Known rows, with every step that occurs
Q -> W -> D -> P -> G: [-0.51,4.28,-1.05,3.33,0.98,-0.05,-0.33,1.91,-1.14,0.05,1.19,-0.29,-0.63,6.31,-0.80,-2.50,-0.76,-4.04,-0.36,0.64,-1.12,2.99,-1.15,0.62]
Q -> W -> D -> Y: [-2.80,0.19,-0.96,2.00,-2.52,1.25,0.39,-2.71,1.22,1.88,-0.79,-0.92,-2.45,-0.80,0.36,-1.20,1.72,-1.57,2.02,-3.17,-1.94,1.56,-0.53,0.57]
Q -> W -> D -> P: [0.10,2.50,0.67,1.22,-0.65,-0.15,0.32,-0.13,-0.23,-1.03,0.73,-0.04,-0.20,4.54,0.31,-2.44,-1.05,-2.25,1.60,-0.19,-0.79,0.39,-0.76,-1.43]
G -> W -> D: [1.26,3.12,0.30,1.24,-3.60,1.15,-0.51,-3.11,-0.24,1.16,-1.19,0.62,-4.10,1.04,1.61,0.90,2.61,-1.50,-2.14,-4.75,0.25,-1.56,-3.36,1.70]
Y -> D: [-1.90,0.59,1.65,-2.78,-3.04,-0.72,1.12,-0.11,-0.09,-0.95,1.24,3.13,-3.77,-3.72,-1.16,-1.42,0.63,0.73,-0.89,-3.24,-0.59,-4.52,2.46,1.48]
W -> D -> P -> Q: [2.58,1.81,1.65,2.61,-0.96,0.21,0.60,2.31,-1.76,0.42,0.66,0.02,-1.09,1.75,0.43,-2.89,-0.45,-0.16,1.66,1.24,2.04,0.24,0.30,-1.57]
G -> W: [-0.79,3.27,0.75,-0.01,-0.13,-0.86,0.93,-2.84,-1.42,-0.41,-0.71,1.47,-2.83,-1.31,1.51,-0.01,3.15,0.62,-1.64,-3.69,-0.90,-4.78,-0.96,1.58]
D -> Q: [0.12,-0.47,-0.32,-0.96,-0.88,-1.24,0.19,0.96,-1.67,-0.97,-0.58,0.80,-2.64,-5.32,-0.19,-3.23,-0.58,1.52,-2.00,-0.77,-0.91,-4.13,1.51,-1.59]
D -> Y: [-4.79,-1.50,0.06,0.56,-1.08,1.13,0.41,-3.10,-1.91,1.46,-0.73,1.29,-0.80,-6.66,-0.93,-1.97,2.97,1.99,2.14,-1.88,-1.53,-3.19,1.81,0.81]
P -> G -> Q -> W: [0.73,2.41,-2.10,-0.57,5.83,-2.06,0.02,2.52,0.26,1.38,-1.20,-1.61,-3.78,1.42,0.06,-1.48,-0.73,-1.69,-1.05,-1.04,-0.87,-0.96,0.16,1.80]
Y -> D -> P -> G -> W: [-1.53,5.63,1.13,1.83,-0.08,-1.49,1.43,2.22,-1.99,-2.06,2.49,4.86,-0.79,-0.66,-0.61,-1.52,1.79,-1.33,-2.51,-2.98,-0.15,-2.37,1.08,2.11]
W -> D: [0.14,0.19,0.25,-0.16,-3.82,1.89,-1.28,-2.24,-0.63,1.40,-0.85,-0.01,-3.55,0.43,-0.48,-0.83,0.75,-1.16,-0.86,-2.10,0.03,-1.34,-1.70,1.01]
W -> G: [-2.20,0.41,0.79,-1.76,-0.47,3.08,0.34,-0.93,-1.69,2.09,-1.57,-0.19,-0.09,-0.08,-1.49,-1.32,1.02,1.42,0.31,0.56,1.02,-1.85,-1.29,1.50]
Y -> D -> P -> Q -> W: [0.56,4.31,2.45,0.49,1.78,-4.48,4.65,5.51,0.67,-2.83,2.95,1.81,-1.64,0.83,0.76,-3.68,-0.93,0.33,2.14,-0.16,-0.03,-1.34,4.83,-1.87]
P -> W -> D: [-1.89,3.15,-2.23,1.84,-3.24,1.22,-0.12,-0.65,-0.30,1.82,-0.75,-0.24,-3.75,1.18,-1.26,-0.25,2.39,-1.79,0.96,-1.40,-0.20,-2.45,-3.52,3.14]
P -> Q -> W: [1.11,3.55,0.53,0.73,3.32,-3.88,3.65,2.36,0.52,0.23,0.20,-2.03,-4.20,1.77,1.81,-2.08,0.74,0.45,1.17,-0.15,-1.07,-1.23,1.92,-0.30]
P -> Q -> W -> G: [0.87,3.79,0.68,0.26,3.15,-0.80,3.51,3.40,0.68,2.43,-0.86,-2.83,-1.88,3.60,0.78,-1.87,0.46,1.01,1.63,1.40,0.87,1.11,-0.05,0.24]
Y -> D -> Q: [0.05,-0.29,0.73,-2.19,-3.47,-1.86,1.22,2.51,0.05,-2.32,1.08,3.23,-4.10,-7.04,-1.04,-3.07,-1.07,1.28,-2.68,-2.85,-0.66,-4.27,3.57,-0.99]
P -> Q -> W -> D: [3.11,3.25,-0.02,1.89,-0.09,-1.94,2.19,2.17,1.71,1.42,-0.23,-2.69,-5.23,4.29,1.97,-1.33,0.36,-1.64,0.23,-1.13,-0.02,1.72,-0.41,-0.29]
G -> W -> Q: [1.00,0.26,0.70,-1.51,0.12,-3.01,0.97,-1.68,-1.36,0.61,-0.60,-0.37,-0.38,-2.40,1.28,-0.83,4.20,1.34,-1.12,-1.40,-0.80,-0.78,-0.29,0.96]
W -> G -> D -> P: [0.28,0.42,2.23,-0.16,-0.19,2.98,-0.04,-0.05,-2.56,-0.24,-2.06,1.46,5.71,2.56,-0.04,-0.77,0.87,1.90,1.02,-0.91,1.45,-1.41,-0.97,0.55]

Rows
[-1.75,2.16,-1.10,-0.55,3.61,2.84,0.50,3.15,-1.99,1.46,-2.01,-0.07,3.16,-0.57,-1.89,-2.44,0.06,1.14,4.44,3.07,2.77,-3.98,-2.34,1.22] | D -> P -> W -> G -> Q
[3.08,0.37,-0.84,-1.55,0.65,-0.07,-0.86,-0.01,2.19,1.68,-2.13,-2.37,-4.56,2.10,1.32,-0.49,-1.42,-2.34,0.23,-2.85,0.31,-0.55,-1.77,-0.02] | G -> Q -> W -> D
[0.42,-0.09,1.35,-1.35,-1.45,2.95,-0.07,-1.24,-1.16,1.48,-3.24,0.13,1.83,2.10,0.31,0.96,1.96,1.60,-0.89,-2.98,0.88,-1.47,-1.79,2.49] | W -> G -> D
[-1.92,2.53,-0.06,-1.88,1.09,2.15,1.54,4.72,-0.15,0.32,-0.25,2.22,1.96,-2.38,-2.70,-2.22,-0.30,0.78,3.62,0.72,3.19,-4.38,-0.75,1.73] | Y -> D -> P -> W -> G -> Q
[-2.05,2.29,0.29,-1.43,1.63,1.22,1.53,-0.05,0.19,1.39,-1.15,-1.49,-0.55,3.19,-0.55,-1.55,0.23,0.15,0.87,0.33,-0.54,-0.22,-0.86,0.99] | Q -> W -> G
[-2.21,0.92,2.56,-1.61,-1.90,-0.64,1.14,1.00,-1.63,-2.81,2.46,4.47,0.00,-2.96,-1.55,-3.11,-0.47,0.68,0.88,-1.06,-0.21,-4.53,3.38,-0.50] | Y -> D -> P
[0.22,1.38,-0.86,-0.42,1.18,-3.18,1.57,1.84,0.24,-1.72,-0.33,-0.36,-3.44,-1.77,0.88,-3.36,-1.24,0.17,-1.34,-0.84,-2.28,-2.21,1.90,-2.06] | D -> Q -> W
[0.61,-1.38,0.22,-3.48,2.10,3.25,-0.93,0.26,-0.68,2.88,-3.12,-1.21,-0.60,-2.07,-0.94,-1.13,-0.58,1.78,0.84,0.24,2.73,-2.94,-1.42,1.04] | W -> G -> Q
[-1.79,3.03,-0.95,0.76,-0.93,2.24,1.21,0.34,-0.92,1.94,-3.25,0.03,1.96,2.76,-0.36,1.31,3.78,1.08,0.99,-2.28,0.55,-2.69,-3.77,4.59] | P -> W -> G -> D
[0.16,1.92,-0.36,0.13,-1.84,-0.13,0.21,-1.34,1.27,0.84,-0.41,-1.40,-4.24,4.07,0.58,-0.81,0.12,-2.54,-0.14,-2.21,-1.35,0.56,-1.60,0.49] | Q -> W -> D
[2.25,-1.06,0.28,-0.65,-1.92,1.80,-0.21,1.56,-1.08,0.25,-3.46,0.16,1.73,-1.21,0.73,-0.63,0.25,2.21,-2.56,-2.75,0.88,-1.08,-0.97,-0.01] | W -> G -> D -> Q
[2.08,-0.57,-0.74,0.25,-4.42,0.65,-1.17,0.60,-0.60,0.17,-1.02,0.15,-3.95,-3.03,-0.19,-2.26,-1.19,-0.67,-2.82,-1.74,0.23,-1.05,-0.79,-1.45] | W -> D -> Q
[-2.58,0.17,0.29,0.89,-0.17,2.35,1.62,-1.80,0.66,2.09,-3.24,-0.86,3.26,0.74,1.08,0.34,3.11,1.40,1.93,-4.08,-1.33,1.30,-0.79,2.05] | Q -> W -> G -> D -> Y
[0.44,0.40,2.05,0.19,-0.19,-0.27,-0.09,-1.31,-2.73,-2.36,-0.92,2.28,3.52,0.74,0.92,-1.06,1.09,1.30,0.53,-2.56,-0.63,-3.78,1.04,0.08] | G -> D -> P
[-0.34,2.20,-0.46,3.12,-1.06,1.95,-1.87,0.98,-3.01,0.78,0.75,1.08,0.17,2.96,-1.76,-2.43,-0.16,-2.93,-1.18,0.82,0.60,1.39,-1.46,1.08] | W -> D -> P -> G
[0.16,0.50,1.10,0.87,-2.64,1.88,-1.25,-1.06,-2.01,-0.53,0.28,1.42,0.12,1.11,-0.78,-2.49,-0.42,-1.03,0.79,0.13,0.77,-1.20,-0.68,-0.92] | W -> D -> P
[2.42,2.87,-1.91,1.93,1.75,-3.41,0.81,3.64,0.02,-1.09,-1.41,-0.25,-1.77,2.15,1.81,-1.00,0.11,-1.41,-4.33,-3.72,-2.82,0.84,0.60,0.97] | P -> G -> D -> Q -> W
[-0.36,0.24,-3.19,2.28,1.61,1.16,-1.02,0.56,1.29,3.95,-2.05,-2.16,-3.32,-0.74,-0.16,-1.05,0.39,-3.32,0.68,-2.77,-0.48,3.22,-1.37,1.92] | P -> G -> Q -> W -> D -> Y
[0.18,0.37,-0.21,0.60,0.56,-3.30,1.37,1.72,-2.33,-0.98,-0.83,0.56,5.90,0.62,0.03,-1.38,3.77,1.57,2.78,0.57,-1.11,-0.86,-0.37,1.49] | G -> D -> P -> W -> Q
[-0.08,1.55,-0.58,-0.93,1.04,0.14,1.76,2.75,0.44,0.25,-1.18,-1.26,-1.05,0.11,-0.21,-2.90,-1.46,0.75,-1.10,0.77,-0.48,-0.02,-0.18,-1.46] | D -> Q -> W -> G
[-1.95,0.25,-1.80,-0.98,0.47,-2.98,1.63,0.92,-1.48,1.63,-0.23,-1.12,0.03,-2.48,-1.49,-2.05,4.11,1.04,2.13,2.02,-1.49,-1.50,-0.52,2.33] | P -> W -> Q
[-2.12,2.50,-0.09,1.89,2.26,-0.20,-0.17,1.38,-4.08,-0.42,1.22,2.01,1.05,0.43,-2.01,-3.30,0.17,-0.62,-0.57,1.98,-0.71,-1.67,1.11,0.88] | D -> P -> G
[-1.69,3.37,-0.29,2.30,0.19,-1.06,1.20,0.67,-2.33,-1.93,-0.91,2.16,3.42,1.55,0.32,-0.56,2.61,0.85,2.38,-1.79,-1.15,-4.88,-0.65,2.15] | G -> D -> P -> W
[2.91,1.05,-0.26,-0.12,0.23,-3.39,1.40,1.49,0.87,-2.33,-2.01,-0.20,-1.22,0.40,2.73,-0.99,-0.18,0.55,-2.65,-4.55,-2.56,-1.81,1.09,-1.09] | G -> D -> Q -> W
[2.72,3.85,-2.26,3.76,-2.50,-0.11,-1.23,1.54,-0.92,1.02,-0.79,0.55,-4.63,-0.53,0.95,-0.67,1.11,-2.97,-6.22,-3.70,0.22,1.14,-3.03,1.17] | P -> G -> W -> D -> Q
[0.66,0.46,-1.64,-1.05,3.86,-0.06,-1.45,1.70,-1.67,2.15,-1.38,-0.32,-3.31,-2.16,-0.79,-1.51,0.01,-0.53,-1.71,-0.66,0.66,-2.56,-0.09,2.39] | P -> G -> Q
[0.26,3.86,1.63,1.55,4.23,-0.39,3.81,4.56,-0.74,0.36,0.16,-1.49,2.04,4.48,0.42,-3.56,-0.74,1.08,3.38,3.72,1.55,1.17,1.00,-1.69] | D -> P -> Q -> W -> G
